(in the rows, 128 means zero)
Known rows, with every step that occurs:
tugi, kamim, bovil: [ 76 127  26  73 148 138 146 165 112 105 142 194 195 145 146 174 125 127
 129 108 155 161  81 139 113 147 122]
tugi, kamim, poko, zazer, rubup: [106 106 156 150 128 136  83 211  87 145 121 213 145 106 171 121  94 110
 145 142 146 152 153 131  72 186 164]
vilu, votifu, nibom: [163 107 163 135 140 129 127  97 142 124 112 120 115 142 144 125 125  75
 116 107 131 110  99 136  74 100  87]
kamim, bovil: [ 89 133  38  70 148 138 124 143 122 134 112 162 154 120 138 138 144 133
 109 147 135 146  76 118 133 130 106]
votifu, vilu: [112 123 180  92 143 116 128 131 131 130 104  83 127 114 138  90 126  98
 104 106 119 126 133 149 132  84  96]
vilu, votifu, zazer: [159  77 172 118 163 123 121  77 147 135 127 111 134 144 158 175 136 117
 131 136 146 131 119 131 116 116 131]
tugi, kamim, bovil, zazer, rubup: [117 127  65 117 191 117 128 163 100 122 145 146 123 132  80 191 156 114
 149  86 192  82  98 133 130 186 106]
kamim, votifu, nibom: [102 140 133 141  90 160 123 107 131 134 131 172 186 139 134  80 153 107
 113 142 122 118 107 153 120 127  92]
tugi, kamim: [104 128  92  89 172 134 158 166 136  89 155 163 199 124 144 129 115 121
 140  87 143 148 115 135  97 134 138]
rubup, zazer, tugi: [100 154  47 106 184 115 125 106 144 117 175  83  97 113  75  89 156 118
 143 102 152  66 143 133 141 128 131]
rubup, zazer, poko, kamim, votifu, vilu: [134 138 167 176  44 135 172  73 116 166 127  94  80 178 100 101 120 177
  95 128 124 143 151 170 157  93 126]
votifu, zazer: [112 108 151 115 158 124 115 103 145 127 130 116 181 122 137 131 140 135
 147 128 114 127 132 127 145 109 137]
poko, zazer: [123 117 128 111 150 133 117 136 118 106  87 135 151  97 181 100 113 137
 127 166 109 160 130  63 109 118 146]
zazer, tugi, kamim: [ 97 144  86 109 160 118 133 175 128  87 184 141 155  94 116 122 123  90
 150  95 152 108 133 147 128 159 140]
votifu, nibom: [116 137 145 130 139 129 126 125 144 114 116 119 160 119 122  80 133  93
 133 107  96 110 110 135 104  88  93]
kamim, poko, zazer: [100 115 125 112 123 151  78 178 109 158  84 192 161 121 201  95 107 138
 125 172 115 187 131 102  86 127 153]
kamim, votifu: [103 136  93  92 121 164 136 126 135 137 140 183 179 118 154  98 158 141
 102 160 144 136 107 128 134 157 121]
bovil, zazer: [141 144  98  95 206 126 134 129 148 114 120  99 146 128 114 117 161 130
 142  95 150  97 112  98 130 113 112]
vilu, votifu, zazer, rubup: [177  71 208 154 172 106 103  91 136 151 135 100  74 105 119 170 143  98
 132 141 154  82 135 138 120 162 127]
poko, kamim: [131 123 145 115 144 135 162 137 154 104 119 132 126 104 155  95 101 167
 113 125  97 179 145  98 120  93 131]
tugi, zazer, poko, kamim: [173 134 132 151 101 123 165 124 150  99  84 117 106 108 115 145  91 164
 116 147  89 163 159  75 131  90 164]
nibom, votifu, vilu: [118 114 213  70 137 100 121  83 148 107 131  68 110 166 133 112 115  95
 111 110  93 115 112 182 131  92  92]
tugi, kamim, poko, zazer: [ 90 111 115 110 121 152 101 200  97 129 115 225 205 146 208 128  87 132
 144 137 137 198 138 124  69 142 170]
vilu, votifu, zazer, poko, kamim: [203  87 223 195  85 115 147  79 139 149 110  94  81 148 145 179  96 161
 131 149  96 170 129 128 128 104 152]
bovil, zazer, tugi, kamim: [123 154  84 116 195 108 136 158 129  88 183 104 141 124  91 145 150  93
 170  64 179  73 134 136 139 154 128]
vilu, votifu: [162 104 119  85 171 133 135 115 148 127 121 128 108 121 159 139 129 109
 107 130 152 132  97 113  89 127 117]
rubup, zazer, poko, kamim: [148 145 104 157 113 125 173  99 145 129 132  89  90 144  92 104 109 192
 133 113 100 145 135 113 128  86 151]
nibom, votifu, zazer: [119 100 190  94 153 109 106  55 164 101 155  99 168 175 131 152 131 133
 154 131  84 117 114 162 145 117 132]
nibom, votifu, zazer, poko, kamim, tugi: [157 104 223 135  55 109 109  98 156 161 137  62 111 170 121 187  90 164
 140 124  13 173 129 153 143  99 142]
kamim, bovil, zazer: [114 139  32  79 179 131 125 128 123 133 108 130 139 146 117 160 168 138
 132 116 162 109  75 104 145 122  95]

Rows:
[112 160 111 174 113 134 130 122 109 108 187 147 164 165  87 131 168  71
 162  84 182  53 130 178 140 165  99]
bovil, zazer, tugi, kamim, votifu, nibom
[176  85 153 175  62 121 138  78 114 169  99 125  73 171 143 224 104 165
 119 168 112 182  95 134 142 114 136]
vilu, votifu, zazer, poko, kamim, bovil
[144 136 214 179  16 138 153 117 113 163 105 115  97 136 138  94 104 157
  86 161  99 170 140 164 158 110 118]
zazer, poko, kamim, votifu, vilu
[141 110 165 146 161 121  97 145 109 121  95 125  93  57 144  94 119 119
 128 173 116 114 148  69 113 160 142]
poko, zazer, rubup
[135 159  91 117 193 109 113 135 140 116 151  74  97  98  84 110 170  99
 153 100 157  55 130 117 159 139 112]
bovil, zazer, tugi
[172 154 139 178  78 148 160 111 129 148 123 133 116 150 115 126 141 189
 125 146 127 144 119 115 158 137 134]
bovil, zazer, poko, kamim, votifu
[155 142  68  86 108 129 117 176 145 152  85  97 133  97 107 181 123 110
 112 124  91 132 133  85 112 117 145]
kamim, tugi, zazer, poko
[118 111 168 148 131 137  56 186  99 174  90 180 103  84 164  89 117 118
 126 177 124 137 147 110  91 172 147]
kamim, poko, zazer, rubup
[ 82 108 175 121 112 108  67 125 133 124 215 168 171 195 126 172 115  91
 178 106 120 113 132 240 131 167 154]
nibom, votifu, zazer, tugi, kamim, poko
[136 148  89 167  68 154 174  79 132 151 147 139 111 164 106 108 130 206
 113 150 125 152 129 132 143 128 152]
rubup, zazer, poko, kamim, votifu
[133 155  63 130 139 124 147 104 138 141 140  86 120 139  80 109 143 149
 141 113 124  98 101 123 127 114 143]
rubup, zazer, poko
[118 135 118 130 142 116  97 143 109 108 115 114 107  66 150  91 121 107
 138 174 115 119 149  76 136 141 146]
poko, zazer, tugi
[130 132  75 103 157 132 149 121 129 123 104 129 107 155 126 159 135 181
 120 114 141 158 112  89 146  99 104]
poko, kamim, bovil, zazer
[171 162 112 141 151 120 133 133 135 140 111  78 123 124  88 127 156 135
 152 110 126  90  88 109 141 124 124]
bovil, zazer, poko
[ 85 151 115 165  84 143 125 138 111 108 191 180 179 138 112 107 142  69
 143 111 151  87 129 191 128 171 110]
zazer, tugi, kamim, votifu, nibom
[ 85 137 149 127  87 124 129 148  99 121 180 145 147 130 125 115 132  74
 114 113 172 103 150 204 154 166 115]
zazer, tugi, kamim, votifu, vilu
[145 120 120 114 187 116 122 136 148 101 106 122  98  64  91 135 138  99
 114 140 146  78 167  86 121 148 137]
tugi, zazer, rubup
[140 113 104  67 139 134 150 164 165 117  91 117 124 104 144 167  98 150
  94 112  94 186 191  64 102  80 143]
poko, kamim, tugi, zazer
[160 128 192 168  27 131 163  96 122 134  78 121  97 140 129 142 100 147
  79 166 115 161 175 133 157  96 138]
tugi, zazer, poko, kamim, votifu, vilu
[136 151 131 215  34 151 164  62 127 150 139 130 118 184  88  90 129 170
 126 131 102 131 129 154 130  96 123]
rubup, zazer, poko, kamim, votifu, nibom
[107 145 152 135 122 115 133 130  98 123 176 108 134 159 100 139 159  76
 134  82 204  65 151 192 169 162 104]
bovil, zazer, tugi, kamim, votifu, vilu
[108 130 110 131 141 115 119 164  97  79 147 146 152  93 156 125 100 101
 156 135 134 133 155 101 119 157 164]
poko, zazer, tugi, kamim
[145 123 114 145 164 118 134 134 120 137 109 116  50 116  90 153 144 162
 120 124 146 110 131  96 151 141  98]
poko, kamim, bovil, zazer, rubup
[124 148  68 130 149 112 130 129 123 124 132 104  64 124 101 148 145 149
 132 121 145 119 129 106 173 126 106]
poko, kamim, bovil, zazer, tugi
[101 128 164 102  97 143 131 118 118 153 120 135 149 134 152  92 143 112
  85 145 146 131 128 165 145 123  97]
kamim, votifu, vilu
[ 94 133 115 136 111 135  53 181 102 158 114 172 113  91 174  82 117 104
 134 180 122 143 149 118 113 152 154]
kamim, poko, zazer, tugi
[159 142 154 160  89 128 154 143 142 129 108 114 106 100 128 100  95 170
 122 138  70 175 126 106 131 103 142]
zazer, poko, kamim
